What can hang from each mark:
J615: J937
J256: J20
J43: J20 J66 J441 J817 J917 J999
J7: J441
J441: J7 J43
J365: J766 J917
J766: J670
J670: J766 J999
J817: J43
J20: J43
J937: J43 J615
J999: J670

Known rows, with every way that one mark hangs from another:
J365{J766{J670{J999}} J917}: [-22  20  68 -11 -15  50  -5   5  10  13  17  -4   7  24   4  -7  -5 -11
  -9  -7  -5  -9 -22  -2  15   3  53  16   0 -25   3  -2  11 -10]
J441{J43{J917}}: [ -5  11  37 -10 -18  27   6   8   7  13  19  -1 -12   7   2  -6 -13  11
  -4 -19  -7 -18  42 -16  -5   3  -4  -9  -3  -4  -6  -7  10  -5]
J615{J937{J43{J999{J670}}}}: [ -9  16   8 -10  -6  14   4  17   0  14  15   4  -4  -1   8  -5   1   8
 -35 -20 -17 -24  -1  -6   8   2  12 -25  -2 -24   5  -6   4 -12]
J365{J766{J670} J917}: [-20  17  74  -9 -16  55  -6   5  13  12  20  -6   5  20  -2  -7  -4 -12
  -7  -7  -4 -13 -30  -3  10   7  48  27   1 -24   5  -7  12  -8]
J441{J43{J20 J66 J817 J999}}: [-10   4  -7 -13 -23 -15  -6   8   4   9   0 -10  -1  -4 -25 -11 -16   2
  12 -11 -16 -12 -13 -13   2   2 -17  21  12  -6  -9   5  16  -3]
J615{J937{J43{J817}}}: [ -7  10   4 -14 -11  22   2  17   3  14  12   0  -3   2  -4  -6   1   9
 -40 -22 -17 -26   6   1   1   5   7 -16   5 -13  10  -5   7 -13]
J937{J43{J441 J817}}: [ -7   0  -9 -13  -8  21 -10  17   6  14   6  -1  -4   2  10  -9  -5  15
 -22 -19 -15 -18   3  -9  -7  11  -2  30  12 -10  -3  -4   8  -9]
J43{J20 J66 J441 J817}: [ -5   3 -44 -19 -21  -8  -9   0  15   5  -9 -12   9 -10  -5 -16  -6   5
  26   9 -12  -2 -25  -6   4   6 -18  71  26  -6  -4   1  16 -10]
J817{J43{J20 J999}}: [-14   6   5  -6  -1  -7  -2  18  23   9   0  -9  -1 -12  -6  -1 -18  -5
  20  -9   0  -6  -9  -9   1   5  17 -11   7  -9   3   5  -4 -10]
J43{J20 J66 J441 J817 J917 J999}: [ -2  -1 -42 -17 -11 -33  -1  -4   9  -5  -5 -11  17 -18  10 -13   5  -5
  58  28 -14   4 -43  -6   2  -7 -33  47  19 -10 -23  14  15  -6]
J817{J43{J20 J441{J7} J917 J999}}: [-10   8  -8  -6  -6 -10   7  11  23   5   3  -8   0 -12  13  -5 -15  -8
  45   6  -4   0   4 -10   2  -1  -3 -13   0 -12  -9   6   3  -6]
J43{J441 J999{J670{J766}}}: [-15  20   0  -9 -18  25   2  10   1  10   4   7  -3   6  29  -7  -9  18
  13   1 -12   2 -15 -27   7  -7  16  46  -3 -36 -11  -9   0  -7]
J615{J937{J43{J20 J66 J817 J917}}}: [ -1   7 -10 -16  -7  -2   1   8   9   9  10  -6   2  -3  -4 -10   5   4
 -17 -11 -17 -24   1   4   1   3 -10 -23  11  -4   4   3  16 -14]
J256{J20{J43{J66}}}: [-12   5  11 -17   4   3   3  19  24  17  -4  -7  -6  19  -9 -11 -11  10
 -25 -17   3 -10  -4 -12  -1  15  20 -16  24 -26   7  -4  10  -5]
J615{J937{J43{J20 J817 J999}}}: [ -9   6  -6 -12  -9  -2  -2  17   3  11   8  -3   3  -6  -9  -4   1   3
 -27 -14 -17 -23 -10   0   1   2   2 -13   5 -17   7   2   8 -11]
J7{J441}: [ -9  13  18  -9 -13  17   0   7  11   9  14  -6  -4  -3   2  -2 -11   2
 -11 -18  -2 -21  19 -12 -12  12  29   0   3 -24   2  -6   2  -9]
J766{J670}: [-14  17  45 -11 -20  38  -5  16   9  12  14  -3  -8   6  14  -2 -15  -6
   2 -17  -2  -8  12  -9  -6  14  41  16   5 -28   9 -10  -7  -7]
J817{J43{J441}}: [-10  12   4 -11  -5  30   3  17  21  12   5  -4  -9  -7  15  -6 -16   8
   8 -13   0  -4   8 -12   5   8  20  -3   4 -10   1  -8  -5 -10]
J937{J615}: [-10  20  26  -5  -8  37   5  12   9  15  10   1 -14   3   7  -9  -1   6
 -32 -23  -8 -19  29  -6  -6  13  17   7   7  -9  18 -23   0  -6]
J7{J441{J43{J20 J66 J917 J999}}}: [ -3   9   4 -11 -14 -19   1   1   9   4  12 -11  -1 -10  -7  -7 -13  -4
  19  -9  -8 -18  10 -17  -8   5   0 -23   2 -16 -14   8  16  -5]
J256{J20{J43{J817}}}: [-12   1  22 -18   0  11   0  22  17  18  -6  -7  -6  24 -16  -7 -12  13
 -29 -14   0  -7  -7  -8  -7  11  24  -2  23 -21   9   2   6  -6]
J817{J43{J66 J441 J917 J999{J670}}}: [ -3  15  -5 -12   3   7   8   8  15   5   5  -4  -6  -8  29 -10  -9   4
  41   3  -6   4 -20 -14  16  -2   3 -22   5  -8 -17   6   0 -10]
J441{J7 J43{J66 J999{J670}}}: [-16  23   4  -3 -35   2  11   8   6  17  10  -4 -16  15  -9 -13 -26   0
   4 -23 -23 -15  20 -21  15   3 -12  -3  -5 -21 -10  -9  18   1]
J365{J766}: [-24  13  29 -10  -7  52  -2   9  22  14  15  -1  -1  12  -2  -5 -10  13
 -23 -14  -4 -15 -11 -11   3   5  24  57   4 -16   5 -18   9  -7]
J20{J43}: [ -9   6   3  -7  -9  20  -1  15  15  17  -5  -7  -7  12 -13  -5 -10   4
 -18 -11  -1  -6   9 -13   1  12  19  17  16 -23  12  -5   1  -8]
J256{J20{J43{J441 J917 J999{J670}}}}: [ -9   5  17 -16   7   5   7  19  13  14  -1  -1  -5  17  12  -8  -6  14
  -7  -1   0  -1 -11 -16   0   4  17 -12  13 -30  -5   5   6  -3]
J7{J441{J43{J20 J66 J817 J917}}}: [  1   6   6 -15 -19  -9  -4  -1   7   5  11 -14  -3  -4 -16  -7 -14   1
  14  -9  -9 -17  14 -11 -13   6  -2 -11   8  -3 -10  11  17  -8]
J43{J20 J66 J817 J999}: [-12   0 -30 -11 -15 -34  -8   4  11   3  -8 -14  12 -11 -21 -10  -6  -8
  25   4 -13  -6 -46  -4   2   2 -12  46  24 -11  -4   9  11  -8]
J20{J43{J999}}: [-13   5  -2  -4  -6   6   0  18  10  14  -6  -6  -4   6 -11  -3  -8  -2
  -9  -7  -3  -3 -11 -15   3   7  19  14  12 -34   6  -2  -2  -5]

Rows:
[  0   5 -11 -11  -6  -4   0   6   2   9  -9 -11  -4  14 -10  -9  -1   0
  17  10 -12   6 -33  -9   9  -1  -4  11  23 -13  -6  17   6  -9]	J20{J43{J66 J817 J917 J999{J670}}}
[ -6   4 -15  -7  -2 -36   5  -2  20  -1   4 -10  12 -15   7 -10   0 -12
  43  10  -5 -11 -17  -9   1   0 -18   5  13 -14 -12   6  13  -7]	J43{J20 J66 J917 J999}
[ -1  12  -6 -14   2  17   8   7  24   6   6  -7  -6  -8  23 -12 -10   4
  30  -4  -1  -3   3 -10   9   5   1 -21   9  -1  -9  -3   3 -10]	J817{J43{J66 J441 J917}}
[ -2   6   0 -12   3  -6   2   5  31   6   4 -14  -2  -8   0  -9 -13  -5
  33  -5   2  -6   6  -5   2   7  -1 -27  15   9  -1   7   6 -15]	J817{J43{J20 J66 J917}}
[ -8  10   0 -12  -7   8   0  16  11  13  12  -1   0  -4  -2  -6  -1   5
 -34 -20 -13 -28  15  -2   1   8   7 -19   3 -16  11  -6  10 -13]	J615{J937{J43{J20}}}
[ -5   9 -11 -12  -3  -1   5  14   6   7  12   1   5 -12  14  -6   5   3
 -12  -5 -15 -21   1  -5   2   0  -5 -22  -2 -22  -2  -2  11 -10]	J615{J937{J43{J20 J441 J917 J999}}}
[ -3  14  -1 -14  -3  14   8  10  10  11  16  -1  -2  -2   9 -10   5   6
 -28 -19 -14 -29  12  -2   6   6  -2 -40   4 -13   3  -8  13 -13]	J615{J937{J43{J66 J917}}}
[ -7  22 -22  -7 -15  -1  17  -3   6   4   9   1  -2   0  40 -15  -2   0
  44  13 -19   0 -13 -18  19  -6 -19  13   0 -27 -24  -3  12  -2]	J43{J66 J441{J7} J917 J999{J670}}
[-13  17   4  -3 -29  -4  17   5  11  11  14  -6 -12  10  -4 -12 -19  -7
  16 -18 -19 -18  31 -18   7   1 -22 -22  -6 -18 -14  -9  21   4]	J441{J7 J43{J66 J917 J999}}
[ -5   8 -15 -16 -11   1  -2  12   9  11   7  -6   2  -3 -11 -10   0   4
 -27 -17 -18 -25  -4   1   4   7  -4 -12  12  -9   8  -1  14 -14]	J615{J937{J43{J20 J66 J817}}}
[ -8  17 -21 -13 -13  15   8  13  10  13  12   1  -4  -2  10 -12   0   6
 -29 -21 -18 -26  12  -6  12   8  -2 -22   2 -24   4 -15  14  -9]	J615{J937{J43{J66 J441{J7}}}}
[-12  12  -6  -3 -30 -26  11   2  15  10   9 -10  -5   4 -13 -12 -21 -12
  29 -11 -17 -15  29 -16   3   1 -30 -14  -3 -13 -13  -2  25   3]	J441{J7 J43{J20 J66 J917 J999}}
[-13   5 -25 -11 -33   2  -5   6  13  10  -5  -9   4   0  -8  -9 -14   1
  18   5 -15  -3   6  -5  -5   4 -12  76  12 -13   2  -1  12  -6]	J43{J20 J441{J7} J817}
[ -4   6   9  -9  -1  22  -8  17   2  17   7  -3 -13   8  -3 -11   1   8
 -44 -31 -18 -24  15   0 -14  16  -2   0  15   5  12  -9   9  -8]	J937{J43{J817} J615}
[ -2   6  -7 -11  -5 -16   2  -6  27   3   7 -12   7  -6   4 -12  -2  -4
  30   4  -1 -14  11  -6  -3   7 -16  10  18   0  -3   1  16 -12]	J43{J20 J66 J917}
[ -1   5  19 -14 -19  -3  -4   2   4   6  13 -12  -4  -2 -15  -3 -14   2
  10  -9  -8 -17  23 -11 -18   5   4  -6   4  -4  -7  12  14  -8]	J7{J441{J43{J20 J817 J917}}}
[ -6  11 -13 -13  -6   0   1  12  13  12  10  -4   1  -6  -3 -10   0   4
 -29 -20 -14 -28   6  -3   6   9   0 -23   8 -15   9  -7  14 -13]	J615{J937{J43{J20 J66}}}
[ -1   3   8 -16 -21  -4  -4   0   9   9   7 -12  -4   3 -19 -12 -12   5
  17  -7 -12 -13  14  -9  -3   2 -26  10  13  10  -9   8  21  -7]	J441{J43{J20 J66 J817 J917}}
[ -2  19 -14 -12  -5   4  12  -2   3   2   9   3   1  -7  45 -14   4   7
  41  16 -13   2 -28 -18  17  -6 -12  17   4 -23 -26   0   7  -6]	J43{J66 J441 J917 J999{J670}}
[ -4   2 -25  -9   3 -24 -11  13   5  10  -2 -10  -2  -6 -11 -16   2  -4
 -15 -18 -22 -20 -18  -2  -7  14 -19   0  23   2   4   1  16  -6]	J937{J43{J20 J66 J817 J999} J615}
[ -9   9 -17  -5  -8   7  -1  19  -3  14   3   0 -10   1   9 -13   0   2
 -25 -20 -27 -17   0  -6  -7  10 -12   7   6 -13   0 -10  11   1]	J937{J43{J441{J7} J817 J999} J615}
[-15   9   7  -6 -42   2   0  10  11  17   6 -11 -11  15 -34  -8 -29  -1
   0 -20 -19 -16  40 -11  -6   5 -16  26   2  -3   2  -2  20  -2]	J441{J7 J43{J20 J817}}
[-15   0  17 -16   2   1   1  24  14  15  -7  -6  -4  20 -14  -5 -10  10
 -23 -11  -1  -6 -20 -10  -5   8  22  -6  21 -27   5   4   4  -3]	J256{J20{J43{J817 J999}}}
[  3   1 -35 -20 -15 -11  -3  -8  15   0  -2 -12  11  -9   8 -16   2   2
  47  22 -11   0 -17  -3  -2   0 -31  51  24   4 -13   9  19 -10]	J43{J20 J66 J441 J817 J917}
[ -4   4  15 -12 -18 -12  -3   4   1   5  11 -12  -2  -6 -14  -2 -13  -2
  15  -6 -10 -15   8 -13 -15   1   3  -8   1 -11 -12  14  11  -5]	J7{J441{J43{J20 J817 J917 J999}}}
[ -9  -1 -17 -11  -3  -7  -8  16   6  11   4  -6   0   0  -2 -11  -4   4
 -15 -21 -17 -22 -24  -8  -1  10  -7   8  18 -12  -7   0  11  -8]	J937{J43{J66 J817 J999}}
[-13   6   8  -4 -35 -15   6   7   5  11   8 -10  -6  10 -23  -5 -21  -8
  23  -7 -21 -12  26 -10  -7  -5 -26   7  -4  -7 -10   7  19   1]	J441{J7 J43{J20 J817 J917 J999}}
[ -7   3 -20  -8 -15   2   5  11   5   9  -9  -8  -1  10  -5  -6  -5  -4
  19  12 -13   7 -12 -11   2  -2  -6  25  11 -27  -7   7   6  -1]	J20{J43{J441{J7} J817 J917 J999}}
[-11  13   3  -9  -5  13   6  19   4  13  14   3  -2  -5   5  -5   2   5
 -37 -22 -15 -27   2  -5   5   4  11 -30  -2 -26   6  -9   5 -10]	J615{J937{J43{J999}}}
[ -7  10 -36 -11 -22  -7  13  -1   6   0   1  -6   5  -2  19 -14   1  -6
  44  15 -22   0 -26  -8   8  -7 -29  28   9 -21 -23   0  14   0]	J43{J66 J441{J7} J817 J917 J999}
[ -3  -4 -17 -11 -10  -6  -7   9  13  10   6  -8   2   3   6 -10  -6   3
   7  -5 -16 -16  17  -6 -13   7 -25  23  11  -2  -7   7  18  -8]	J937{J43{J20 J441{J7} J817 J917}}
[ -4  10 -21 -11  -6  -7   7   4  32   5   2 -13  -2  -8  10 -13 -16  -6
  44   2  -4  -2  13  -9   7   6 -11 -13  10   0  -7   2  11 -10]	J817{J43{J20 J66 J441{J7} J917}}
[ -6  10  17 -11 -19   0  -5   6   9  10  13 -10  -6  -6 -13  -4 -19   3
  -2 -19  -5 -21  27 -17 -13  10  14  -6   1 -15  -2   2  11  -7]	J7{J441{J43{J20}}}
[-13   7 -16 -11 -16  -4  -1   7   5   6  -2  -8   3  -3  -8 -10  -3  -1
   8  -6 -15  -9 -44  -6   7   2  -1  33  19 -17  -6  -2   4  -6]	J43{J66 J817 J999}
[-13   0 -27 -12 -19 -14  -8  10   4   3  -7  -5  13 -16  -1  -5  -6   1
  27  15 -13   2 -37 -10  -3  -4  -6  75  12 -23  -8   6   3  -5]	J43{J20 J441 J817 J999}
[-13  11   0  -8  -2  16   4  19  16   9   3  -2  -5 -13  17  -4 -14   3
  17  -8  -3  -2 -10 -14   8   4  20  -6   1 -20  -5  -5  -7  -7]	J817{J43{J441 J999}}
[-16  -2  -4  -8 -17 -18 -10  11   7   6  -4 -10  10  -7 -20  -1  -8  -4
  14   4 -11  -6 -30  -4  -9  -1   2  55  15 -14   1  10   2  -8]	J43{J20 J817 J999}
[ -5  10  21 -13 -23  14  -4   7   1  11  13  -9  -9   2 -15  -3 -17   7
  -9 -20 -10 -19  19 -14 -12   7  15  -5   2 -12  -4   3   9  -6]	J7{J441{J43{J817}}}
